Each row was made from one path, in order. Every step used is in the known rows, and no mark comes twice. Write each row's path.
Known rows:
S/G/E: [ -1.1  46.6  13.3   3.5  19.0  22.6  -0.4  23.0  -1.3   1.3 -16.3  -8.4
 -11.7   1.6 -40.8 -55.2 -20.1   5.6  41.4 -46.4  18.8   8.0]
E/U: [ -8.9  24.0   4.8 -12.3  24.7  -9.8 -40.7   1.2   6.8  -8.9 -34.7  -9.4
  -2.8  22.6 -29.5 -28.3 -30.7   9.9   6.4 -34.6  21.3  -1.1]
F/S/E/U/G: [ -5.1  26.8  -0.4  -4.1  32.0  -2.6 -16.8   1.4  15.1  -5.8 -16.2  -5.1
  25.6  34.6 -32.2  -9.0 -16.3  15.2  -1.1 -37.4  30.6  17.8]
D/E/U/G: [-10.9  41.8   0.6  -3.8  29.6  -2.2 -35.9  -1.8  32.7  -1.7 -15.9 -14.5
  21.3  23.5 -27.2  -3.9 -33.9  16.6  11.2 -37.9  36.4  25.2]
S/F/E/U/G: [ -5.7  37.5 -14.9  -5.5  17.7  -6.2 -24.5  -6.2  13.7 -11.8  -2.4  -4.0
  35.5  31.5 -32.9 -14.7  17.0  31.4   8.2 -45.4  34.6  -6.1]
U/G/E/F/D: [-11.1  61.1 -10.8 -22.2  43.5   8.0 -11.3  27.8 -18.0  -2.9   4.4 -22.4
  16.0  24.4   0.0 -36.1  29.8  -9.5  29.0 -47.6  12.7 -15.2]
S/E/U: [ -7.8  39.7  -7.1  -4.6  12.7  -6.1 -23.5   0.9  19.6   2.5 -29.6 -11.1
  -2.4  28.0 -31.6 -24.5 -27.4  12.5  -1.0 -34.2  20.1  14.5]
D/F/S/E/U: [-13.7  16.7 -15.7 -24.4   6.8  12.3  -5.7  -2.6  12.5  -1.7  -8.8  -5.0
   7.3  47.9 -19.3 -12.4 -18.9  24.8  -8.5 -31.7  15.4   3.3]
U/S/F: [ -6.0  23.2  -1.9  -0.2  10.6  26.6 -29.8 -19.7  19.0  -2.6 -35.8  -4.7
 -15.3  14.2 -30.3 -32.1  -9.9   5.1  22.2 -32.3  29.0  -2.3]
S/E: [ -6.9  43.1  -0.6  -4.0  15.9  11.0 -11.2   4.7  16.5   8.4 -33.1  -7.0
 -14.7  29.7 -38.3 -27.6 -35.3  -2.7  23.6 -41.6  18.4   5.6]
G/E/U/D/F: [-21.4  36.7 -19.8  -5.6  20.0  23.8 -23.5   5.3  10.4   1.6 -21.3 -21.2
  -4.7   7.4   6.2 -28.1 -11.2  18.2   6.9 -33.2  21.9   5.8]
F/S/G: [ -3.0  -1.8  10.9 -16.2  31.7  17.4   3.9   6.6  -9.0  -9.9 -25.4  18.0
  -3.4  23.6 -49.1 -36.2 -32.8  10.3  24.2 -40.4  14.1  -3.3]
U/G/D/F: [-26.6  26.5  -6.3 -18.2  25.1  19.5 -18.2  11.3  16.9   0.1 -17.9  -7.3
  10.3  16.2 -26.5 -24.4 -34.1  -8.7  39.5 -48.6  12.5 -24.0]
G/U/S: [-12.5  22.5  37.0  -0.4  30.4  16.5 -47.9   5.8  13.6  -4.4 -48.6  -1.9
 -18.5  10.7 -23.9 -12.9 -25.3   1.3   2.5 -37.0  32.9  22.3]
E/F: [-11.9  35.7  -6.9 -25.2  28.3   2.2 -22.2   4.6   6.9   2.3 -17.1  -9.8
  -3.8  35.7 -15.1 -36.7  -1.6  -8.9  28.3 -39.8  14.1  -8.1]
G/E/F: [-10.2  57.4  -0.2 -17.2  18.1   9.8 -17.2  23.8   0.2   1.7  -1.7 -26.6
  -5.1  28.9  -0.6 -46.9  19.6  -8.1  34.5 -40.4  15.3   1.9]
G/S/F/D/E: [-13.0  38.7  -7.7 -37.7  -1.6  24.5  -5.8  14.6  -1.1   2.4 -12.5 -12.3
 -23.7  29.2 -10.9 -13.9   3.3   6.7  23.7 -29.6  -0.4   2.8]
E/U/G/S/F/D: [ -5.2  33.0  -7.4 -29.8  22.2   6.1 -12.8   9.8 -14.1  -4.3 -16.4  -7.8
   1.4  13.4 -23.0 -25.6  24.9  11.2  12.7 -33.6   4.2 -12.8]
D/E/F/S/G: [-10.8  13.3  -9.6 -28.4  20.2  19.2  13.2   6.4  10.0   0.4   2.2   8.7
   6.0  40.0 -23.6 -25.8  -7.1  13.1  18.0 -34.9  13.1  19.3]
F/D/E/U/G: [-13.2  42.6  -8.5 -14.1  37.8  -3.8 -31.3   5.1  14.4  -5.9 -12.7 -13.2
  24.3  24.2 -20.4  -1.5 -25.2  15.2   4.5 -39.4  27.1  10.3]
S/G/D/F/E: [-23.0  17.1 -20.3 -21.9   1.6  16.5   5.3  19.7  -0.8  -6.4  -3.0  10.6
  19.5  29.6 -30.4 -24.7  -4.6  21.6  22.4 -49.7   2.0 -28.1]

Which path is each row?
[-21.9   8.2 -12.9  -9.0   3.8   3.5 -41.8   7.8   9.5 -15.8 -20.9  -5.7
  28.9  27.4  -2.3  -2.2   6.6  29.2 -19.9 -27.4  15.3  -4.9]
G/D/F/E/U/S
[-13.6  18.1  -9.7 -25.8   9.1  31.7   9.1   0.7   8.8   3.7 -10.0  -0.6
  -3.8  52.0 -24.1 -13.8 -26.2  11.4  14.9 -39.0  12.8  -6.9]
D/F/S/E
[ -9.4  44.6 -15.0 -39.1  21.3   6.9   4.0  26.7 -16.8  10.5 -12.3 -11.1
  -7.1  36.6  -3.5 -26.0  31.3  -6.1  10.8 -32.4 -11.2  -4.0]
G/S/E/F/D
[ -4.4  33.4   3.4  10.7  17.8  19.7 -24.0  -4.3  23.5   7.4 -42.1  -6.2
  -6.5  22.3 -29.3 -16.6 -28.2   4.1   5.9 -31.3  26.5  20.6]
U/S/E
[-25.2  -2.7  -4.7 -30.2  23.5   8.5 -18.5  13.7   1.6 -16.5  -8.8  -3.1
  23.4  33.1 -12.7 -11.1 -16.7   6.7   8.5 -36.3  10.8 -16.0]
E/U/G/D/F/S
[-22.4  41.0 -25.2 -15.6  25.1  10.7 -23.3   3.9  25.7   7.8 -19.7 -15.6
  -7.3  29.5  14.2 -14.6  -3.1  -3.1  13.5 -29.2  20.6  29.4]
U/D/E/F
[-15.2  24.5 -13.2 -26.9   8.5  19.8 -11.7   4.3  -1.8  -6.2  -2.9   0.4
  16.1  50.3 -22.3 -10.4  -4.9  29.1  20.1 -48.6  16.0 -33.2]
D/F/E
[-29.1  19.4  -7.3 -26.5  11.2  19.2 -19.1  14.6   8.2  -1.2 -24.9  -7.1
  -9.0  20.8 -20.7 -31.3 -36.6 -10.0  35.5 -43.4   1.7 -28.9]
G/D/F
[-16.3   6.5   1.3   6.4  19.5  -1.7 -29.1  13.8  13.1  -9.1 -45.1   5.0
   4.8 -11.2 -33.4 -36.9 -26.8   3.0   0.8 -27.9   9.9  15.3]
E/U/S/G/D
[-22.7  15.9   9.6  -8.8  25.9  24.1  -9.2  15.8  17.5  -1.4 -31.1   8.8
 -21.5  14.7  -9.9  -4.4 -28.7  11.7  -0.1 -34.0  26.9  52.0]
F/S/G/U/D/E
[-15.6   5.9  -5.7   4.9  10.3  -6.9 -24.7  20.3   4.5 -16.6 -31.1   9.2
  23.6   4.5 -27.7 -24.0  -0.1  19.1  -9.5 -31.0  10.2   9.3]
F/E/U/S/G/D
[ -6.7  34.2  10.1 -26.2  27.1   1.7 -23.8  24.0  -1.2  -1.0 -17.6 -15.0
  11.5  20.2 -13.2   1.8   2.6  16.5   3.3 -26.7   7.2  21.9]
F/D/E/U/G/S
[  0.7  25.3  17.5 -15.9  21.0  -7.8 -26.7  23.7  -6.6  -8.5 -16.4  -6.3
  26.4  27.6 -23.5  -2.6  23.7  29.5   2.0 -31.4  13.2  11.1]
F/E/U/G/S
[-15.1  35.3 -17.3 -37.7  40.4   1.1 -17.5  13.4 -19.4  -3.6 -15.5  -7.7
  -0.6  35.2  -6.9 -33.0   7.6 -11.4  19.8 -42.1   2.9 -29.5]
E/F/D
[ -0.1  32.2   1.2 -18.2   1.7  13.6  -6.1  12.2  -4.1  -5.5  -4.1  -1.1
  14.1  34.7 -29.4 -14.1  41.2  25.4  25.6 -40.6  14.4  -8.2]
U/G/S/F/E
[ -5.7  33.0   6.6  -1.9  42.4  -7.9 -38.5  -2.4  16.2  -6.0 -26.9  -8.3
  20.1  16.3 -37.0 -20.2 -28.6  10.2  14.2 -42.5  33.4   4.1]
E/U/G
[ -0.5  12.8   9.5   9.9  32.7  23.3 -16.2  -8.1  13.6   1.4 -42.9  11.7
  -1.4  -1.3 -50.2 -35.5 -36.6  13.5  17.5 -36.1  26.1  12.3]
U/S/G
[-13.6  49.3 -28.1 -30.4  29.8   4.4  -1.8  13.2  -7.9   6.7 -11.1  -8.8
  -0.1  40.7  -9.2 -30.8  10.6  -9.7  13.3 -41.9   2.6 -14.5]
S/E/F/D
[-21.3  -7.7 -15.6 -24.9  29.5  19.0 -20.4  -3.1  -2.4 -12.5 -25.9  -0.4
   1.7  32.5   2.2 -10.1 -17.8  19.6  -7.4 -27.3  17.9  -4.4]
E/U/D/F/S
[ -7.1  24.1   4.9 -16.3  13.2  41.3  18.0  19.5  -7.9  -2.7   4.3  -2.8
  -1.9  21.2 -28.6 -43.1 -10.8  18.3  33.7 -43.7  13.5  -3.3]
D/F/S/G/E
[-15.2  -8.0 -19.9 -15.7  32.0  24.4   5.5  -6.1   2.6  -4.6 -21.7  15.6
   6.1  14.9 -24.3 -26.4 -23.4  30.1  -2.1 -32.4  16.3   5.6]
E/U/D/F/S/G
[ -6.3  18.3   4.8 -15.7  16.2  13.8  -3.8   9.8   0.9  -3.9 -25.2  -0.1
  -8.5  46.4 -28.6 -17.6 -24.5   0.4  12.4 -35.7  15.2   5.1]
F/S/E
[-12.0  20.1  -5.5  -5.7  23.2  42.7  13.9  18.3  -7.1  -2.2  -9.7  -2.3
  -5.3   7.9 -12.1 -39.9  -6.7  16.8  23.2 -38.3  16.3   8.5]
U/D/F/S/G/E
[ -5.4  32.0  -2.1  -3.7  32.3 -13.6 -34.5   5.2   6.1 -14.5 -11.5  -4.3
  41.7  33.6 -30.9  -6.5   0.6  28.3   2.3 -45.0  33.3  -2.2]
F/E/U/G
[-27.6  25.0 -12.1 -17.6  22.0   6.9 -25.0   8.2  20.2  -2.6 -15.3 -10.0
  18.8  13.7 -22.2 -21.6 -27.8   2.5  21.2 -43.9  13.6 -16.1]
E/U/G/D/F
